What can hang from each mark
J: P
P: F J S U
K: P V
F: H P
H: J U
S: P V
V: R S

Every row comes from one small tree of marks. The marks that hang from a mark follow it in brackets, in alphabetical order. Every link used is in the known rows. Which tree was each row made from?
Known rows
H[J]: [-1.78 -0.82  2.41  2.94  5.04  1.37 -1.23  0.84 -0.16 -2.66  2.41  1.61
  0.85 -4.01  0.60 -2.73  0.72  2.38 -3.52  1.73 -0.27  0.47  1.20  2.20
 -2.31 -0.44]
H[J[P]]: [-0.34 -0.53  0.67  3.04  5.85  2.42 -2.11  1.59 -0.89 -1.31  2.08  0.47
  2.63 -1.60  1.07 -3.55 -0.47  1.29 -5.22  2.54 -1.30  3.11  2.16  2.23
 -1.77 -3.25]
K[P[J] V[R]]: [-1.32  1.49 -1.07 -0.31  0.24 -1.38  3.22 -0.64 -1.03  1.62  2.20 -0.45
 -4.00 -0.38  1.94  1.76 -1.05 -1.91  3.09  1.21  3.54 -0.75 -4.71  0.54
  1.32  1.15]
H[J[P[F S[V]]] U]: [ 3.50  0.30  0.65  0.92  2.80  1.33 -0.80 -1.83 -0.57 -0.57 -1.66 -1.32
  6.83  0.32 -0.91 -5.63  1.18 -0.89 -2.80  1.01 -3.18  4.72  2.16  0.99
 -0.93 -4.31]
J[P]: [-1.37 -0.28 -1.29  2.64  3.76  1.86 -2.88  2.16  0.15 -0.31  0.35  0.27
  0.61 -0.41  3.15 -0.90  0.91 -0.66 -4.72  2.63 -1.52  3.19  2.55  1.79
 -1.17 -1.27]
S[P[F J] V[R]]: [-1.39 -0.75  1.37 -5.39 -4.52  0.51  1.62  1.29  1.02  1.79 -1.82  1.21
 -3.79  2.41 -1.70 -1.05 -0.70  0.91  5.00 -0.95 -0.21 -3.27 -1.58 -2.61
 -0.09  2.63]
K[P[F J S U]]: [-0.77 -0.27  1.57 -0.07  2.47 -1.34 -2.22  0.85  1.51 -0.25 -1.05 -2.64
  1.75  2.87  0.68 -1.53  0.91 -1.63  2.54  4.38 -0.15 -4.33 -1.22 -2.63
 -0.75  2.19]
K[P]: [-3.82  0.67 -0.71  2.17  1.69  0.63 -0.87  1.71  1.56 -1.85  0.74 -0.65
 -1.18 -1.97  3.16  0.16  2.61 -0.48 -1.65  3.27  0.19  0.46 -0.84  2.27
 -1.57  2.47]
S[P[F[H] J U] V[R]]: [-0.22 -2.12  2.18 -3.76 -5.52 -0.34 -0.06  0.40 -0.71  1.04 -0.45 -0.16
 -0.90  2.70 -4.13  0.68 -2.69  1.62  3.53 -3.37  0.72 -4.78 -0.58 -2.01
  1.67  2.96]
J[P[F[H[U]] S[V]]]: [ 2.89  0.26 -2.89  0.41 -0.69 -0.28 -0.72 -2.05  0.79 -0.14 -2.21 -0.68
  5.23  3.01  0.62 -1.71  1.77 -0.77 -1.09 -1.35 -3.67  4.33  2.98 -0.62
  0.21 -2.75]
K[P[F[H[U]] J] V]: [ 0.69  2.55 -0.89  0.74 -1.10 -0.54  2.32 -3.62  1.15 -2.39  0.64 -2.50
  0.69  0.16  0.55  0.78  2.39 -1.62  2.13 -1.06  2.70 -2.26 -2.67  2.14
  1.76  2.76]
K[V[R S[P[F J U]]]]: [ 1.22  1.48  0.66 -2.87 -1.31 -1.38  2.02 -0.94 -1.86  2.83 -0.88 -1.15
 -5.11 -0.14 -1.39  3.60 -2.57 -1.70  4.81 -0.92  3.57 -0.45 -2.91 -0.84
  2.26  0.33]
S[P[J]]: [-2.78  0.45  1.20 -1.23  0.17  3.13 -1.36  3.80  1.39 -0.19 -1.40  1.75
 -3.00 -0.44  0.54 -1.11  1.80  0.93 -0.21  2.26  0.64 -4.20 -0.38 -0.73
 -0.39  2.28]
K[V]: [-1.44 -0.35 -0.83  1.92  2.48  0.06  0.50 -0.90  1.01  0.38  1.54  1.87
 -2.27 -3.71  3.29  0.99  1.88 -0.40 -1.46  0.25 -0.02  2.68 -0.75  1.92
  0.31 -0.50]
K[P[F U] V[R]]: [-0.49 -1.06  0.03  0.55  0.76 -3.09  1.09 -2.29 -0.56  0.97  2.86 -2.50
 -1.64  0.37  1.71  2.85 -0.39 -1.98  1.84 -0.41  2.51  0.97 -3.42  1.07
  1.49  1.38]
H[U]: [-1.32  0.44  1.22  3.79  2.96  1.69 -1.90  0.35  0.62 -3.15 -0.48 -0.24
  1.37 -4.24  1.70 -0.73  3.25 -1.75 -6.20 -0.24  0.50  0.62  2.29  4.01
 -0.36  1.80]
J[P[S]]: [ 0.47  0.17 -3.18  1.46  4.12  0.75 -2.27  1.26  0.57  1.42 -1.03  0.99
  1.70  1.62  3.59 -1.74  1.14 -1.37 -2.99  3.44 -2.82  3.87  2.39 -0.96
 -1.48 -3.70]
F[H[U]]: [-0.67  0.83 -0.59  4.23  1.10  1.03 -1.16 -1.04  0.52 -4.25  0.87 -0.08
  2.58 -3.72  0.61  1.19  2.30  0.22 -6.16 -2.90  1.18 -0.41  3.01  4.08
  0.31  1.79]
K[P V]: [-1.85  0.74 -1.76  1.62  1.02  0.21  1.72 -0.82  1.16  0.19  1.58 -0.50
 -2.56 -2.30  3.75  1.18  2.41 -1.03  0.32  2.12  0.75  2.54 -3.49  2.55
  0.56  0.45]
P[F[H] J S[V[R]] U]: [ 2.71 -2.11  1.57 -1.79 -2.05 -3.50 -0.23 -1.71 -0.59  1.16 -0.27  0.28
  2.51  3.88 -2.77  0.30 -3.17  0.03  4.46 -2.09 -0.60 -4.18  1.28 -4.64
  0.60  0.19]
J[P[F]]: [-1.23 -0.47 -1.23  1.51  3.43  0.74 -3.10  0.92  1.57 -0.91 -0.03 -0.16
  0.97  1.46  2.76 -1.18  1.88 -0.55 -2.72  2.10 -1.97  2.25  2.51  0.80
 -1.89 -0.15]
S[P V[R]]: [-2.26 -1.33 -0.21 -3.22 -4.16  1.00  1.53  1.87  0.49  2.67 -0.87  2.34
 -3.34 -0.99  0.05  0.61 -0.43  0.97  0.85 -1.41 -0.91  1.00 -0.90 -0.27
  0.13  0.73]
F[H P[J U]]: [ 1.04 -1.90  2.52  3.53 -0.58  0.50 -0.96  2.35 -2.38 -2.66  3.58  2.22
  0.70  0.05 -2.25  1.12 -1.35  1.40 -4.21 -2.41 -0.16 -4.05  1.42  0.11
  0.33  0.76]

Write each row's tree
[-0.14  1.61  1.32 -0.96 -1.54  0.55 -1.48  0.55  0.22 -1.07 -1.89 -1.77
 -2.24  0.15 -2.90  2.72 -1.20  0.40  2.46  0.22  2.19 -4.06  0.27 -0.76
  1.05  2.70] -> V[S[P[F[H] J U]]]
[-0.98 -0.66  2.14  3.20  2.03 -0.69 -2.01 -1.06  0.33 -3.98  3.11 -2.95
  3.20 -0.18 -1.12 -0.47  0.31  2.02 -1.41  0.57  0.80 -2.39  0.14  2.33
 -0.49  2.29] -> K[P[F[H[J]] U]]
[ 2.76 -0.78 -0.33 -1.10  2.33 -0.89  0.51 -0.97 -1.11  1.84  0.19  0.66
  3.13  2.45 -0.41 -3.91 -2.10  0.78  0.67  1.02 -2.80  4.00  1.05 -2.07
 -2.03 -5.08] -> H[J[P[F S[V[R]]]]]
[-1.25  0.22  0.00 -0.17 -0.26  1.28 -0.89 -0.25  1.65 -2.60  0.48  0.92
  0.04 -0.19 -1.55 -1.32  2.01  3.88 -0.42 -1.08  0.13 -2.71  0.20  0.57
 -1.15  1.17] -> S[P[F[H[J]]]]
[ 1.10  1.11  1.65  4.54  5.42  3.14 -1.80  0.14 -2.00 -2.87  0.55 -1.36
  5.03 -3.35 -0.08 -4.22  1.05 -0.82 -8.03  1.00 -0.16  3.74  2.60  4.55
 -0.71 -2.63] -> H[J[P] U]
[-0.35  1.28  0.68  0.89 -0.16  1.96 -0.53 -1.04  0.74 -3.56 -0.23 -0.69
  1.76 -1.39 -2.15 -1.90  3.15  2.54 -2.83 -2.47  0.83 -2.06  1.04  2.14
  0.10  1.29] -> S[P[F[H[J U]]]]
[-1.45  2.14 -1.60 -1.67 -1.55 -0.19  1.59  1.62 -0.89  1.61 -1.32  0.35
 -5.75 -2.20  0.30  3.61 -1.72 -0.96  1.19 -0.33  2.84  1.28 -0.90  0.30
 -0.03  0.11] -> V[R S[P]]
[-0.62  1.62 -1.43  0.28 -0.87 -1.17  2.23 -2.67  1.57 -1.32  1.71 -1.36
 -1.52  1.01  1.03  1.49  1.65 -0.10  4.38  0.36  1.74 -2.67 -3.07  0.50
  0.96  2.80] -> K[P[F[H] J] V]
[-0.98 -2.74  1.95 -1.83 -4.32  1.14 -1.53  0.23  1.76 -0.32 -1.19  0.01
  0.76  0.54 -2.40  0.60  1.03  2.18  0.71 -2.33 -2.27 -1.60  1.04 -0.12
  0.93  2.48] -> S[P[F[H] U] V]
[ 1.73 -2.62 -0.26  0.56  2.05  0.70 -2.88  1.60 -0.44  2.78 -1.70 -0.07
  3.73  1.26  1.24 -1.47 -1.08 -1.32 -2.66  2.99 -4.44  4.30  2.48 -1.02
  0.09 -3.93] -> J[P[S[V] U]]
[ 2.30 -2.53 -0.63 -0.19  1.22 -0.56 -1.67  1.23 -1.94  3.91 -0.67 -0.07
  3.04  2.15  1.10 -0.79 -2.84 -1.93 -1.68  1.10 -2.88  4.53  2.20 -1.75
  0.51 -4.53] -> J[P[S[V[R]] U]]
[-1.35  1.06 -2.31  0.52  0.35 -1.94  3.29 -1.54 -0.78  1.49  2.61 -0.23
 -3.46 -1.41  3.50  2.55 -0.13 -1.79  1.16  0.07  2.47  2.89 -3.70  1.67
  0.95 -0.08] -> K[P V[R]]
[-0.18  3.12 -1.49 -3.06 -2.98 -1.15  1.92 -0.64 -0.72  0.13 -1.25 -0.39
 -4.88  0.95 -2.34  3.63 -2.23  0.12  4.89 -2.12  3.94 -3.08 -0.88 -1.55
  0.36  2.13] -> V[R S[P[F[H] J]]]
[-0.60 -2.62  3.51 -4.46 -4.09  0.22 -0.16  1.75  0.01  2.15 -1.45 -0.41
 -1.93  1.98 -3.08 -0.54 -1.98  0.87  3.29 -1.00  0.25 -4.24 -0.86 -2.44
  0.99  2.94] -> S[P[F J U] V[R]]
[-1.04  1.37 -0.83 -1.58  0.08 -2.66  2.92 -1.86  0.23  0.87  2.01 -1.30
 -3.48  1.83  1.73  1.18 -0.18 -1.75  4.90  0.57  3.19 -1.64 -4.34 -0.68
  0.78  2.07] -> K[P[F J] V[R]]
[-1.90 -2.97  2.91 -1.43 -2.66  2.69 -1.93  2.94  0.60  1.30 -1.60  0.71
 -0.65 -2.09 -0.74 -0.41  0.87  1.27 -1.48  0.49 -2.21  0.24  0.15  0.49
  0.80  1.40] -> S[P[U] V]
[-0.92  2.72 -0.07 -3.53 -1.71 -0.63  1.34  0.90 -0.37  1.08 -1.58 -0.40
 -5.92  0.67 -1.65  2.53 -1.93 -0.79  4.81  0.22  3.18 -2.57 -1.33 -1.75
 -0.54  1.93] -> V[R S[P[F J]]]
[ 1.26 -0.88 -2.60 -2.06 -2.84 -3.64  1.69 -2.94  1.28  1.03 -0.33  2.06
  1.26  2.33 -0.12  0.75 -0.35  0.91  3.89 -3.06 -1.90  0.41  1.10 -3.54
 -0.87 -0.73] -> P[F[H] S[V[R]]]
[ 0.24  1.38 -1.80  1.54  1.48 -1.45  0.35 -2.03  1.63 -2.31  1.20 -0.85
  2.91  1.64  0.30 -1.82  2.14  1.49  2.02  1.58 -0.56 -0.66 -0.96 -0.51
 -1.53 -0.60] -> K[P[F[H[J]] S]]
[ 3.63 -0.30 -1.79  0.99 -4.78 -1.49  3.96 -1.13 -2.26  0.02  0.81  3.14
  2.90  0.20 -1.78  0.68 -0.16 -0.48 -2.73 -5.99 -2.59  2.69  1.02 -0.33
  0.75 -3.65] -> F[H[U] P[S[V[R]]]]
[ 1.26 -1.00 -2.73 -0.10  1.07  0.75 -0.99  1.07  0.81  2.56 -1.95  1.41
  2.43  1.52  2.52 -2.09  0.49 -0.80 -1.14  2.72 -4.67  5.35  2.10 -1.42
 -1.02 -4.23] -> J[P[S[V]]]
[ 1.16 -0.46 -0.50 -2.25 -2.17 -1.76  0.51 -1.64  2.60  0.06 -1.70  1.71
  1.88  3.26 -1.10 -1.44  0.47  1.26  5.20 -0.24 -2.68 -3.32  1.20 -4.49
 -0.89  0.79] -> P[F[H] J S[V]]
[-0.35  2.69 -1.85 -0.86 -0.87  1.09  2.03 -0.37  0.61  1.75 -1.71  0.53
 -5.18 -3.53  1.60  3.08  0.89 -0.76  1.96  0.83  1.11  3.47 -2.59  1.14
  1.34 -0.94] -> K[V[S[P]]]
[ 3.63 -2.32  1.55 -0.30  2.99 -1.02 -1.35 -0.75 -2.26  1.94  0.38 -0.76
  4.71  2.45 -1.32 -3.68 -3.09  0.13 -0.23  0.99 -2.72  3.28  1.29 -1.76
 -0.99 -5.04] -> H[J[P[F S[V[R]] U]]]
[-1.69  1.46 -0.71 -0.06  1.77 -0.13 -0.06  1.77  1.28  0.06 -0.99 -0.24
 -0.17  1.13  2.44 -1.75  1.47 -1.34  2.02  5.03  0.07 -2.35 -1.61 -2.08
 -1.19  0.86] -> K[P[J S]]
[ 0.66  1.09  1.30  4.73  2.54  1.20 -0.68 -1.84 -1.03 -5.06  2.23 -0.19
  4.42 -4.66 -1.43 -1.66  1.19  1.79 -6.33 -2.80  1.38  0.01  2.72  4.42
 -0.09 -0.16] -> F[H[J U]]
[-0.77  0.94  0.48 -0.88 -0.71 -0.26 -0.16  1.61 -2.12  1.61 -0.93 -0.92
 -4.39 -2.57 -0.90  4.16 -2.80 -1.41  0.01 -0.39  2.89  0.71 -0.40  0.54
  0.83  0.07] -> V[R S[P[U]]]
[-1.22 -3.07  2.36 -2.19 -3.46  0.97 -0.15  2.40 -0.96  2.54 -0.64  0.69
 -1.78 -1.05 -1.09  0.94 -1.63  0.70 -0.39 -1.46 -0.68  0.41 -0.48 -0.04
  1.04  0.77] -> S[P[U] V[R]]
[ 3.71 -2.57  1.17 -0.51 -3.95 -1.75  2.15  0.55 -3.19  1.52  2.15  3.36
  1.57  2.89 -3.14  0.96 -4.00  0.53  0.29 -3.89 -2.07 -1.90  0.65 -3.65
  0.89 -2.92] -> F[H P[J S[V[R]] U]]
[ 1.01  3.97 -0.93 -1.92 -3.46 -0.97  2.08 -1.26 -1.24 -0.85 -2.01 -1.82
 -3.11  0.11 -2.77  3.27 -1.50 -1.26  2.80 -3.27  4.33 -2.45 -0.41  0.02
  1.50  2.40] -> V[R S[P[F[H[U]] J]]]
